Each row was made from one path, in order. Every step used is in the known rows, and no mark comes twice. Write each row's path.
In the rows, 128 means zero.
Known rows:
S, R: [ 93 114 133 106 155 135 106 117 108  93 102 119  92 110  70 135 122 145
 159 121  52 125 137 128 117 130 126 148 130 101 103 109 118 144 116 154
 128  94 133 107 110 120 113 141 148 135]
E, R, C, K: [ 85 104 114 134 180 152 169  95 159  87 153 107 133 104 109 135 127 163
 119 128 123  49 127 160 135 119 104  83 152 129 138  88 150  74 147 152
 143 110 140 113 152 159  99 164 134 122]
C, R, Q, N, X: [146 140 138 115 123  99 110 126  95 139 142 112 114 145 165  98 131  81
 126 134 143 133 155 155 126 145 147 108 138 143 173 129 148 134 105 142
 148 151  97 175 146 159 173 113 119 143]
C, R, Q, N, G: [173 144 155  83 156 148 101 124 115 141 135 106 151 139 116 148 136  97
 144 155 134 100 146 107 141 120 144 109 136 133 155 115 130 160  84 136
 148 122 114 159 152 109 162 115 107 170]
E, R: [ 71 136 128 102 134 146 147 102 131  76 111 116 129 126  89 139 147 142
 139 136  94 105  92 151 151 143 112  96 123 113 101 112 114 143 115 171
 126 101 151 121 143 125 115 132 142 145]
U, V, X: [ 42  95 118 117 159  98 171  88 120 105 107  68  85  78  98 126 121 149
 137 107  73 156  98 180 186 160  83 136 116  95  92 149 161 134 167 145
 144 100 168  89 170 180  80 153 115  89]
E, R, Q, N, X, V: [124 168 137 137 118  93 104 191 142 127 109 133 122 137 160 154 198  96
 119 114 167 105 124 155 146 151 176  95 165 145 169 156 135  47  97 152
 162 145  68 162 120 177 170 126 147 174]
V, X: [ 51 109 128 120 131 118 144  64 130  91 134  80  86 121 114 120 111 162
 132 107  78 174  92 169 186 144 106 127 107  82 109 141 145 161 150 156
  97  91 149  91 165 161  85 135 147 100]
U, V, X, N, Q, R, C: [114 105  84 149 166  96 122 131 142 156 184 136 102  45 141 113 114 116
  97  64 103  87 159 178  94 116 114 111 104 128 214 156 152  40 121  75
 142 179 150 121  96 236  66 151 127  70]
N, G, H: [153 166 129 117 160 133 164 121 105 112 139 116 152 138 106 165 149 158
 144 160  92 156 133  70 226 120 108 121 185 119  76 108 105 172 116 159
  89  41 171 113 129  95  90 136 134 143]
K, C, R, D, H, G: [154  59 141 118 133  98 145  80 118 163  89 156 202 109 134  73  28 142
 133 158 193 117  89  95  78 123  98 156  63 212  59 140 137 176 158 128
 151 135 117 126 134  47 150 112  86 117]
K, C, R, Q, N, X, V: [166 136 145 135 125  62  94 153  98 185 127 176 132  93 176 122 133  97
 132 111 116  80 153 122 137 152 130 125 139 204 150 188 139  83  99 118
 160 169  66 154  96 154 164 140 137 120]
K, C, R, Q, N, D: [150 120 149  85 118 150  95 135 114 164 137 186 137 152 136 122  75  84
 134 110 131  93 131 112 118  99 116  95  86 194 129 158 114 120 105 101
 131 169  98 149 109 108 162 106  75 145]
E, R, Q, N: [101 152 155 102 117 144 100 152 162  98 141 139 121 165 151 173 150  99
 121 136 155 101 128 146 113 108 167  92 124 119 165 131 148 104 126 170
 127 126 105 150 149 134 174 101 146 175]
V, X, N, Q, R: [124 142 113 118  96 137 100 133 146 164 173 147  67  92 144 108 132 121
 112  69  90 121 126 177 109 112 107 108  81  92 202 144 131  93 110  90
  81 172 138 125 122 197  96 137 148 106]
D, H, G, N, X, V: [171 135 127 206 111  89 184 163 114 157  70 118 181 100 154 119 174 151
 101 168 147 178 119 116 127 195 119 200 167 159  69 174 152 112 147 117
 161 133 112 126 117 104 137 168 142  79]
K, C: [ 86 101 137 139 120 114 127  76 107 106 130 162 100 105 120 147  90 181
 148 115  54 127 115 102 167 136 106 122 101 147  73 135 110 167 138 152
 108  78 146  91 116 123 103 153 150  93]
R, Q, N, X, V: [132 151 138 166 109  86 121 162 118 136 110 117  94 134 182 156 171 102
 137 105 143 125 150 139 173 138 180 128 175 126 164 148 150  81 114 140
 144 130  85 146 127 187 171 140 143 147]
Q, N, D, H: [116 131 133 109  78 178 162 155 134  94  94 170 157 206 135 120 113 102
 131 123 196 167  89 184 154 124 140 107  90 137  83 136 109 131 172 104
 104 111 118 109 152  89 130 110  51 106]
V, X, N, D, H, G: [121 102 114 142  89 160 173 171 141 166  88 121 150 141 139  86  79 111
 102 122 159 199  63 170  99 125 143 140  44 136  83 172 130 112 158  88
 129 109 112 113 139 111 108 139  83 125]
Q, N: [ 94 145 162 115  93 161 136 132 124  97 140 124 113 162 149 169 137 110
 124 129 105 131 108 162 148 120 141 115 112  92 115 124 139 149 146 160
 105  88 143 107 171 110 141 149 119 122]
V, X, N, Q, R, S: [114 134 113 124  90 122  58 141 147 178 172 138  82  94 170  91 129 104
 162  81 119 101 131 153 131 115 124  96 101  91 182 110 125  92 110  70
  92 193 142 132 127 178 102 160 174 128]
R, Q, N, G, H: [182 186 151 124 140 135 117 169 138 136 164 138 145 175 169 200 155 118
 126 161 155 149 170  66 190  87 164 117 185 122 143 128 134 129 128 155
  93  69 128 141 123 114 149 103 137 174]
R, Q: [ 96 104 124 140 141 111 130  69 123  96 119  96  88 128 125 150 102 162
 169 121  96 117 154 111 174 116 142 146 151  99 138 101 154 160 127 167
 104  97 142 128 137 166 153 113 152 147]
R, D, H, G, N: [143 101 116 166 115 126 185 123 145 134  93 108 185 149 136 117 106 142
 104 177 198 170 118  92 100 124 127 202 131 138  77 123 150 172 181 135
 139 134 135 125 161  48 166 119  98 131]
U, V, X, N, G: [ 93 125  97 122 157 126 167 164 117 159 107  85 114  58  79 142 154 116
 127 115  58 134 113 149 176 156 129 125 116 113  83 151 120 124 126 120
 184  77 140 110 154 160  76 188 106 136]
S, R, E: [129 102 129  94 153 133  86 122 105  90 129 117 104 134  74 121 135 123
 158 108  93 109  98 133 118 144 132 125 133  84 120 116 123 135 115 125
 153 115 145 104 124 134 112  95 146 106]
X, N, Q, R: [151 146 117 131  96 155 115 145 122 154 153 166  85  96 136 126 137 115
 137  85  78  73 149 148 102 101 121 115 106 101 185 108 120 106  97  96
  88 161 154 137 107 160 131 156 132 126]
Q, R, D, H: [125  82 122 101 120 126 141  86 159 101  98 156 150 161 108  89  92 149
 146 134 221 136 112 154 149 117 121 154 112 141 127  92  86 164 190 148
  86 148 141 108 159  88 161  80  82  97]
S, R, C: [ 95  95 115 136 195 116 103  85 117  67 140 116 125 108  82 136  97 153
 145 115  68 107 168 124  98 117 159 146 139 122 141 113 120 119 112 142
 138  86 126 103  83 147  89 124 164 109]
C, R, Q, N: [136 131 155  86 131 142 111 110 122 131 141 119 137 142 147 138 105  92
 140 140 119  81 155 148 129 110 130 135 119 124 171 130 175 141 124 143
 122 148 119 151 158 126 184 110 119 147]
K, C, R: [113  99 138  96 144 116 129  61  89 134 126 156 140  85 102 110  78 153
 152 131  41  82 120 119 149 146  70 126  93 169  85 144 125 176 118 138
 127 123 146 109 124 102 116 145 129  92]
D, R: [102 121 152 119 113 149 130  77 145 111 130 103 106 125  87 122 135 176
 135 133  60 130 108 143 148 152  94 137 113  81 124 123 109 177 154 139
  97 126 171  98 130 128  97 110 182  99]
E, R, D, H, G, N: [131 120 116 134 122 133 175 148 165 131  91 125 213 147 119 114 131 128
  84 185 224 145  98 107  73 130 128 162 125 160  78 132 134 137 164 140
 158 150 124 139 150  40 167 104 100 159]
H, G, N, Q, R: [187 148 163 158 111 163 116 124 121 165 160 123 109  92 153 139 153 143
  89 143 106 150 126  88  55 114  67 154 131 102 166 114 137 125 102 112
 114 185 179 143 108 113 133 168 148 104]
S, R, Q, N: [118 132 153 114 137 138  62 170 142 116 127 142  84 149 134 167 125 100
 144 124 113 120 172 132  78  95 178 148 132 104 175 129 144 109 129 151
 128 122  90 141 114 139 169 104 152 164]
V, X, N, Q: [ 85 143  80 143  96 122 135 128 120 142 153 119  61  98 146 113 120 124
 128  62  62 117 125 166 135 116 125 105  91  85 154 150 171 110  99  78
  96 129 125 129 131 209  77 155 147 140]
C, R, D, H, G, N: [169  98 119 124 134 124 188 105 123 162  89 105 225 123 114  77  89 115
 105 185 192 127 122 108  83 132  91 207 120 170  86 133 163 177 162 118
 155 170 132 141 163  23 176 114  73 131]

Write each row's path:
[172 119  97 162 132 114 118 159 133 155  95 143 137 124 126  97 108 135
 117 136 193 153 140  75  11  98 118 183 135 144 117 122 154 120 127  74
 152 180 103 153  89  90 129 108 116 158] | S, R, D, H, G, N, Q
[109 133 117 161 123  87 170 110  85 114  82  96 103  99 121 124 164 145
 153 101  81 130 115 146 211 175 126 138 168 120  97 125 120 117 104 141
 139 104 129 114 122 174 117 174 136 114] | N, X, V
[130 164 160 112 120 167 126 144 109 106 136 110 128 159 115 177 165 117
 128 142 112 149 103 118 165 130 152  96 122 104  98 111  98 167 104 152
 132  61 137 115 153  97 122 156 110 142] | Q, N, G
[133 167 150  94 144 155  86 165 149 111 133 123 137 162 121 180 172 105
 123 153 166 118 120 101 133 119 179  67 144 126 150 116 101 121  87 167
 152 102 102 152 137 125 148 108 137 199] | E, R, Q, N, G
[197 122 147 169  98 129  77 138 141 169 134 152 168 114 188  98 136 143
 149 164 201 145 136  83  74 134  95 164 141 134 129  98 138 128 144  79
 111 203 156 142 116  78 134 145 162  84] | D, H, G, N, Q, R, S
[121 169 145 153  95 109 145 167 101 124 108 121 113 131 162 148 187  99
 124 107 119 133 105 167 180 162 153 117 155 122 120 145 128  93 117 140
 142 109 108 120 138 150 138 178 124 120] | Q, N, X, V
[131 135 154 122 117 179 122 130 157  99 170 127 154 188 121 129 116 110
  87 111 142 132 116 156 112 123 147  91  94 121 166 137  80 112 137  90
 120 150 134 101  99 126  94  92 126 105] | Q, N, D, R, C
[163 204 157 107 126 162 144 176 118 125 165 142 166 175 151 193 169 111
 114 166 128 158 130 101 196 108 135 107 166 116  99 127 112 143 128 153
  94  52 150 117 144  75 116 134 119 148] | Q, N, G, H
[158 122 124 200 100  94 172 140 108 141  99 113 157 129 158  98 152 157
  96 179 159 228 126 116  96 184 122 177 145 154  69 146 135 162 155 136
 150 112 121 138 130  98 125 144 140  79] | D, H, G, N, X
[167 207 149  91 153 144 105 196 156 132 165 154 171 177 153 197 185 104
 106 179 180 127 147  76 161  94 163  86 181 143 146 135 120  98 110 165
 108  86 116 159 120 103 144  90 146 203] | E, R, Q, N, G, H
[106 159 146 142  85 122 135 147  94 104 143 119  94 165 161 134 164 100
 113 117 131 182 109 168 154 154 156  92 131 112 123 117 112 144 121 154
 132  96 119 131 151 148 129 150 120 117] | Q, N, X
[184 114 127 163 102  97 148 148 134 161 111 132 168 149 146  74 141 127
  76 173 247 224 121 115  73 149 123 177 136 164 126 115  77 147 165 140
 145 186 122 145 138  66 176 113  96  94] | Q, R, D, H, G, N, X
[153  84 137  82 143 110 107  65  87 131 154 157 160 110 101  96  90 134
 148 118  84  64  88 118 142 158  81 103  98 157  98 149 131 165 117 108
 147 140 157 103 136 111 112 102 127  63] | K, C, R, E
[169 123  88 134 110 121 134 113 157 133 132 183 143 144 132  86 129 144
 121 116 220 126 151 114 110 116  88 158 147 140 156 107 111 136 159  84
  84 217 137 140 125 110 151  83  86  96] | G, N, Q, R, D, H
[ 79 126  75 145 124 110 160 154 111 158 129 109  67  54 130 118 132 113
 129  60  56 102 125 170 139 127 102 109 102  99 132 156 184  88 121  77
 146 137 143 126 132 232  70 173 113 129] | U, V, X, N, Q
[151 136  96 152 112 123 159 146 153 140 107 139 180 138 143 103 138 133
  92 149 236 130 101  89  49 117 112 130 129 159 107 124 157 119 121  88
 152 184 120 164 120  89 130 101 105 172] | E, R, D, H, G, N, Q
[106  82 111 138 192 147 131 114 142 101 144 106  99  87  92 129 100 162
 141 119  83  69 170 144  97 106 119 140 161 118 143  92 148  81 152 134
 144 103 121 104 115 158  95 172 143 108] | S, R, C, K
[149 114 139 173 113 138 170 125 132 132 102 117 177 130 143 135 123 164
 106 187 134 181 121 112  98 153 114 202 128 134  67 152 164 168 177 136
 129 108 147 109 149  63 139 145 135  80] | D, H, G, N
[153 144 151 107 161 146  49 182 134 127 121 128  97 144 106 176 148 108
 147 143 126 138 160  88  96 102 188 118 146 116 155 115 101 127  93 142
 154  94  85 149 102 123 144 113 139 190] | S, R, Q, N, G
[136 133 144 118 121 147 110  78 118 111 149 142  73 110 128 116 134 152
 150  91 106 116 123 135 126 112  84 100 118  96 171  89 118 135 101 115
  83 160 174 130 112 167 107 134 138  94] | N, Q, R
[103 114  98 131 129 149 134 126 174 147 167 109 139 137  93  89  95 128
  82  84  89 133 121 174 113 134 141 112  74 119 173 175  90  92 136  65
 123 158 121  96  92 170  62  98 150 111] | V, X, N, D, R, C
[130  83 137 110 157  94  98  57 109 146 131 159 124  87 122 116  61 161
 164 125  72  72 159  87 140 127  96 140 115 177 124 140 148 161 117 141
 123 142 125 136 111 137 150 113 149 117] | K, C, R, Q
[145 145 152 122 132 145 102 139 132 120 137 110 110 163 139 186 147 123
 139 136 143 141 143  90 158 108 178 104 144 106 144 109 115 150 108 154
 128  79 116 138 140 134 154 122 130 168] | R, Q, N, G
[102  88 117  87 147 101 140  61 101 137 119 146 151 108  95  89  56 128
 152 118 105  72 117  99 146 117  87 123  96 181  88 115 111 182 119 135
 139 144 133 122 133  88 147 122  90 145] | K, C, R, D
[156 151 138 198 119 102 179 158  90 165  93  78 141  82 141 144 188 133
  91 152  81 167 120  97 132 177 114 182 178 129  91 153 145 109 103 142
 179 133 131 132 116 116 139 205 148 116] | H, G, N, X, V
[128 122  89 137 106 157 187 132 127 106  81 157 170 171  90 107 124 143
 130 138 141 166 127 133 165 152  99 163 141 143  62 139 104 155 166  95
 101 133 136 113 134  77 125 114  68  89] | G, N, D, H
[ 93 115 151 125 109 134  86  86 150 121 124  92 127 130 117 110 130 157
 189 145  94 111 115 121 171 161 111 127 135  82 106  87 105 176 156 121
 113 147 168 100 140 114 102 126 209 120] | D, R, S
[147 116 129 104 116 158  79 195 155 115  82 180 124 194 120 117  99  97
 151 121 203 156 150 145  85 100 175 135 113 150 143 141 111  98 153  96
 120 141  65 145 100 113 158  68  82 150] | S, R, Q, N, D, H
[164 116 101 161 137 167 141 141 152 168 198 163  94  77 159 125 112 131
 118  83 112  15 178 158  83  78 112  99 132 118 223  87 154  35 126  80
 106 170 139 134 112 199 112 186 126  97] | X, N, Q, R, C, K
[ 76 113 106 129 177 118 143  71 138  54 155 113 164 123  98 141 123 151
 120 130 111  86 130 142 137 133 145  92 135 139 134 115 123 119 109 157
 137  95 142 109 116 145  91 118 150 120] | E, R, C
[162 107  99 166 133  82 134 183 119 153  75 121 153 137 118  76 133 117
  99 165 203 217 139  97  34 150 151 190 153 166  93 128 104 136 141 122
 187 148  79 156 105  73 146 111 108 142] | S, R, D, H, G, N, X
[104  98 132 144 158 121 124  55 150  90 168  97 140 125 104 129 104 185
 122 124  80 114 143 134 130 144 126 132 125 103 154 124 116 148 150 127
 115 121 160  89 100 154  74  95 197  74] | D, R, C
[ 85 120 121 113 150 118 119  94 146  94 113 115 111 127 106 148 135 149
 152 132 118  98 133 119 142 121 138 111 143 119 139 111 142 129 111 168
 122 122 125 144 134 158 149  97 157 173] | E, R, Q
[129 118 121 108 120 133 121  76 126 115 139 136  80 129 121  97 106 132
 143  82 173 106 116 116 127  85 100  98 123 104 179  62  98 139 105 116
  94 179 160 141 126 156 138 110  94 146] | N, Q, R, D
[109 163 135 126 108 100  98 168 135 108 141 135 100 168 170 139 176  95
 111 129 178 151 130 152 112 139 178  69 144 137 169 127 116  98 103 165
 149 131  83 174 134 172 160 101 145 172] | E, R, Q, N, X
[136 182  99 121 137 128 159 175 134 167 162 124 148 121 125 153 151 130
 105 140  77 159 137 114 203 124 135 125 147 115 105 165 120 129 128 129
  94  56 136 108 133 123  81 143 144 155] | V, X, N, G, H
[132 137 138  97 125 170  73 186 134 121 106 149  86 178 108 143 115  72
 142 103 140 141 146 126  85  79 172 119 122 123 155 123 108  93 107 117
 134 137  88 149  96 125 164  98  92 187] | S, R, Q, N, D
